Every row comes from one small tree of marks. Brackets hold a mark, then the marks that hang from it, in the order of their numbers. Every link used is in the known rows. Which tree was each row made from?
(in the rows, 128 means zero)
Known rows:
[Z_747 Z_340 Z_403 Z_749 Z_828]: [179 101 149 126 120 157 151 172 142 146 138 103 152 164 171 102 252 176
 117 157 163 148 144 128  97 120  87 199 185]
[Z_883 [Z_340 [Z_747 Z_403]] Z_749]: [102  99 141 111 116 160  91 104 135 134 203  97 164 137 157 113 147 136
 113 150 145 155 158 110 115 111 117 110 172]
[Z_828 Z_883]: [135  95 139 106 104 146  83  92 131 124 126 117 116 126 143 140 166 177
 112 166 145 139 149 151 110 110 122 132 142]
[Z_934 [Z_403 Z_747 Z_883] Z_828]: [139 142 118 103 186 165 116 134 157 139 114 126 132 142 135 125 101 151
 126 164 138 121 168 144  94  90 117 134 156]
[Z_749 [Z_934 Z_340]]: [113  93 140 110 128 156  86 121 133 143 140  75 106 144 128 111 139 176
 122 169 140 146 141 151 137 109  93 139 165]
[Z_883 [Z_340 [Z_747 Z_828]]]: [110 103 138 115 125 152  90 108 137 132 158 110 127 136 153 109 144 162
 127 159 138 145 142 118 107 113 120 131 178]
[Z_749 [Z_934 Z_403]]: [118  91 133 109 128 165  99 123 132 152 175  85 104 141 117  97 135 161
 121 166 141 149 160 154 128  98  98 146 165]
[Z_747 [Z_749 [Z_934 [Z_403 Z_883] Z_828]]]: [137 103 131 111 147 159 108 137 147 153 147  97 153 156 133 102 146 149
 114 166 149 166 155 147 122 112 111 170 164]
[Z_403 [Z_747 Z_340 [Z_749 Z_934]] Z_883]: [149 160 122 110 119 149  97 133 160 137 147  76 165 153 160 122 202 147
 117 193 164  98 148 126 125 100 123 172 155]
[Z_934 Z_403 Z_828]: [135  98 127 109 185 165 118 139 141 144 116 134 114 136 127 110  94 153
 124 145 129 163 172 150  91 100 106 136 167]
[Z_828 [Z_883 [Z_749 [Z_934 [Z_403 Z_747]]]]]: [123 101 134 101 109 155  80  80 124 128 180  97 144 132 132 139 155 163
 103 160 155 146 151 151 124 103 130 135 138]
[Z_747 Z_340]: [149 103 134 115 118 145  96 143 137 139 133 100 114 130 157 106 190 154
 123 164 141 140 158 126 105 111 109 157 171]
[Z_828 [Z_747 [Z_749 Z_934]] [Z_883 Z_340]]: [118  82 141 111 104 148  78 148 131 143 150  88 146 134 139 134 158 165
 108 159 161 150 145 140 137 104 124 142 158]
[Z_749 [Z_934 [Z_340 [Z_747 Z_828]] Z_403]]: [114  90 136 115 143 168 107 105 136 146 128  75 111 151 119 105 111 184
 126 158 140 154 150 153 129  84 102 149 165]
[Z_749 [Z_934 Z_340 [Z_828 Z_883]]]: [117  89 138 106 161 155  84 102 132 136 120  89 108 148 126 131 129 166
 121 157 146 150 142 161 137 120 100 140 153]
[Z_934 [Z_340 [Z_747 Z_749 Z_828]]]: [133 101 141 121 135 152 104 113 145 129  62 101 145 147 150 117 125 202
 120 161 136 163 135 134 108  92 113 149 170]
[Z_749 Z_934]: [116  93 136 111 118 154  81 122 131 148 169  91 105 140 127 105 165 158
 119 171 144 140 147 153 133 117  95 143 167]
[Z_883 Z_749]: [124 102 135 107 115 151  77 129 136 138 174 117 152 128 146 113 158 157
 105 162 144 164 148 132 105 116 121 124 166]
[Z_403 [Z_883 Z_340 [Z_749 Z_934]]]: [109 123 133  99 116 154  71 125 161 147 209  84 150 147 153 118 166 142
 114 178 154 129 143 124 129 125 136 126 158]
[Z_403 [Z_747 Z_340 Z_749]]: [150 138 126 115 119 147 102 139 133 126 136  97 158 132 160 113 182 155
 117 173 150 127 152 124 106  95 109 167 167]
[Z_340 [Z_747 Z_749]]: [132 101 133 124 116 150  99  96 145 134  92 114 157 139 146 107 149 159
 116 167 139 159 155 130 107  94 113 147 169]
[Z_828 [Z_883 Z_749]]: [131  94 140 103 101 149  74  88 129 124 156 114 144 128 145 141 167 168
 102 161 151 154 146 145 111 115 134 128 140]
[Z_883 Z_340]: [111 104 138 106 119 151  83 135 133 134 184 102 117 127 154 108 142 154
 124 162 135 143 149 120 109 119 114 123 174]
[Z_403 Z_747 Z_934]: [115 106 130 105 122 148  89 115 121 135 132 116 105  98 149 130 159 167
 124 176 146 120 145 133 103 104  84 130 159]
[Z_828 Z_747 [Z_883 Z_340 [Z_749 Z_934]]]: [103  82 140 105 105 149  63 137 127 141 181  91 146 128 137 141 154 160
 106 154 162 148 145 139 135 108 132 118 154]
[Z_340 [Z_747 Z_403 Z_828]]: [137 101 141 127 124 159 124 104 144 136  98 127 126 148 145 114 182 181
 125 161 145 130 149 140 100  99  89 137 177]
[Z_747 Z_403 Z_749 Z_828]: [162 100 151 122 118 161 143 163 141 145 137 125 151 160 158 105 220 192
 116 161 157 151 138 142  97 119  83 173 182]
[Z_883 Z_340 Z_749]: [103 102 138 102 116 153  70 128 131 136 227  99 157 128 157 109 142 143
 109 153 143 165 147 113 112 123 132 116 172]
[Z_934 [Z_340 [Z_747 Z_828]] Z_403]: [130  97 137 118 151 169 124 112 143 136  71  96 125 143 132 111  77 206
 127 151 128 163 154 138  99  64 114 139 165]
[Z_934 [Z_340 Z_747] Z_403]: [126  96 134 116 145 170 120 106 142 136  71  89 123 136 130 111  66 193
 126 152 124 161 166 137 103  60 110 129 161]

Write each row's tree:
[114 127 132 104 116 151  76 108 167 141 172  97 162 143 160 121 155 144
 116 176 149 130 148 114 116 114 143 118 158] | [Z_403 [Z_883 [Z_340 Z_747] Z_749]]
[ 91  92 136 102 145 156  67 140 130 146 231  91 152 138 141 111 137 127
 112 149 150 166 145 125 132 132 122 121 176] | [Z_883 Z_340 [Z_749 [Z_934 [Z_828 Z_747]]]]
[109  90 144 114 124 158 107 110 134 138 159 106 117 134 157 113 161 160
 128 156 143 138 147 118 107 114  97 128 179] | [Z_883 [Z_340 [Z_747 [Z_403 Z_934] Z_828]]]
[109  97 135  96 157 150  87 124 158 152 137 115 103 120 160 132 152 138
 128 174 148 131 145 124 109 139 110 125 157] | [Z_403 [Z_883 Z_340] [Z_934 Z_828]]
[124  84 139 120 117 159 117  91 138 141  95 116 113 127 145 118 167 158
 124 164 141 132 163 135 106  96  75 121 168] | [Z_340 [Z_747 [Z_403 Z_934]]]
[140  86 140 115 101 144  85 154 136 140  94 114 148 127 140 138 165 181
 104 163 157 150 147 148 116  94 123 143 152] | [Z_828 [Z_747 Z_749] Z_883]
[139  98 139 125 113 159 124 104 145 137  98 111 153 147 148 110 170 157
 117 163 144 145 163 132 107  91  88 141 172] | [Z_340 [Z_747 Z_403 Z_749]]
[136 115 135 105 142 168 116 138 160 144  92  85 122 142 139 116  86 196
 124 167 131 142 159 138 104  72 120 131 151] | [Z_934 Z_340 [Z_403 Z_883]]
[102 102 137 111 124 153  78 103 135 134 201 105 167 138 157 112 146 150
 114 152 146 167 141 110 110 117 138 124 177] | [Z_883 [Z_340 [Z_747 Z_828]] Z_749]
[125  76 147 105 136 163 122 124 128 142 138 119  94 124 152 132 179 153
 122 154 148 131 159 141 105 125  64 120 162] | [Z_747 [Z_403 [Z_934 [Z_828 [Z_883 Z_340]]]]]
[123 100 134 115 187 154 100 106 145 126  38 118 127 142 141 128  89 169
 126 149 129 156 150 141 106 103 102 124 167] | [Z_934 [Z_340 Z_747] Z_828]
[123 129 133 108 121 150  88 116 167 140 141 106 135 146 159 120 163 162
 126 180 146 115 142 121 110 113 134 131 163] | [Z_403 [Z_883 [Z_340 [Z_747 Z_828]]]]
[110  95 137 105 150 157  76 121 134 142 168  96 150 144 134 118 136 152
 108 154 147 171 143 143 127 122 113 130 164] | [Z_883 [Z_749 [Z_934 Z_340 Z_828]]]
[138  85 146 115 100 154 103 155 134 139  99 117 116 126 139 145 180 183
 114 159 156 118 157 154 115  92  93 117 154] | [Z_828 [Z_747 Z_403] Z_883]
[124  99 135 102 164 148  87 108 132 124 130 131 117 134 144 138 136 148
 119 151 140 148 150 145 106 132 119 127 155] | [Z_934 [Z_828 [Z_883 Z_340]]]
[125 124 133 103 113 152  75 124 165 149 171  96 149 147 145 119 177 153
 111 184 155 128 144 138 124 120 130 131 152] | [Z_403 [Z_883 [Z_749 Z_934]]]
[134 113 136 121 115 160 115  98 159 138  94 112 131 146 148 119 171 159
 123 172 143 114 163 135 108  92  92 121 164] | [Z_340 [Z_747 [Z_403 Z_883]]]
[130  95 137 113 147 154  99 135 137 143 125  94 150 153 138 106 143 160
 113 163 145 174 144 145 128 118 103 164 169] | [Z_747 [Z_749 [Z_934 Z_340 Z_828]]]
[123 122 133 102 136 154  78 126 165 146 148  96 149 152 146 125 157 155
 112 177 152 134 142 139 124 120 128 129 153] | [Z_403 [Z_883 [Z_749 [Z_934 Z_340 Z_828]]]]
[130  77 148 109 147 165 128 137 132 145 101 115  94 127 150 127 163 167
 126 155 142 137 156 144 103 115  54 120 167] | [Z_747 [Z_403 [Z_934 Z_340 Z_828]]]
[146  90 137 113 162 151 108 155 138 139  85 129 117 136 143 141 169 151
 119 147 152 132 160 151 108 115  96 133 162] | [Z_934 [Z_828 [Z_747 Z_340 Z_403] Z_883]]
[141  77 151 114 116 163 137 146 133 149 112  97 133 133 159 117 180 173
 114 162 150 158 154 135 108 107  62 149 167] | [Z_747 [Z_403 [Z_934 Z_340]] Z_749]
[135 114 132 114 142 168 123 111 165 141  65  80 151 151 141 115  80 188
 123 166 133 154 163 131 107  61 124 143 152] | [Z_934 [Z_340 [Z_747 Z_749]] [Z_403 Z_883]]
[138  97 130 116 173 145  95 179 144 145  85 133 119 131 142 119 148 148
 123 153 142 145 155 140 104 115 102 136 179] | [Z_934 [Z_828 [Z_747 Z_340]]]
[147 123 127 110 134 161 119 126 131 133 143 107 125 133 141 118 142 181
 123 160 143 132 160 139  94  79 118 159 159] | [Z_934 [Z_403 [Z_747 Z_340 [Z_828 Z_883]]]]
[116  90 138 109 138 167 102 124 132 148 146  69 106 145 118 105 108 179
 122 161 137 155 155 153 132  90  96 144 162] | [Z_749 [Z_934 Z_340 Z_403]]
[146 105 138 119 112 154 110 200 157 158 116 100 133 138 154 118 201 159
 118 166 158 114 161 130 113  95  93 131 174] | [Z_828 [Z_747 Z_340 [Z_403 [Z_883 Z_749]]]]
[124 141 124 101 131 167 104 129 152 140 185  95 153 136 145 116 115 157
 119 170 143 124 164 124 103  81 133 127 155] | [Z_934 [Z_403 Z_747 [Z_883 Z_340 Z_749]]]
[110  98 141 115 117 160 106 110 135 139 174  86 142 145 152 106 153 142
 122 159 143 144 157 119 123 107  99 134 176] | [Z_883 [Z_340 [Z_747 Z_403 [Z_749 Z_934]]]]
[152  97 151 114 114 160 127 125 134 134 134 130 112 150 150 133 218 201
 119 158 157 123 139 156  99 118  89 146 163] | [Z_747 Z_403 [Z_828 Z_883]]
[139 123 135 112 149 168 127 142 136 132 101  92 144 142 140 114  90 209
 122 158 136 154 148 138  98  65 111 156 164] | [Z_934 Z_340 [Z_403 [Z_747 Z_749 Z_828]]]
[114 102 133 110 137 168 103 102 151 150 123  64 118 154 121 110 110 173
 125 169 141 141 156 148 135  83 106 141 156] | [Z_749 [Z_934 [Z_340 Z_747] [Z_403 Z_883]]]
[115  94 132 106 149 162  86 122 133 148 193 104 147 142 126 107 133 141
 108 152 147 174 156 147 121 116 115 135 166] | [Z_883 [Z_749 [Z_934 Z_403 Z_828]]]
[151  86 138 118 102 141  91 160 137 140  95 101 149 128 150 134 188 170
 108 160 163 147 152 139 118  96 127 161 154] | [Z_828 [Z_747 Z_340 Z_749] Z_883]
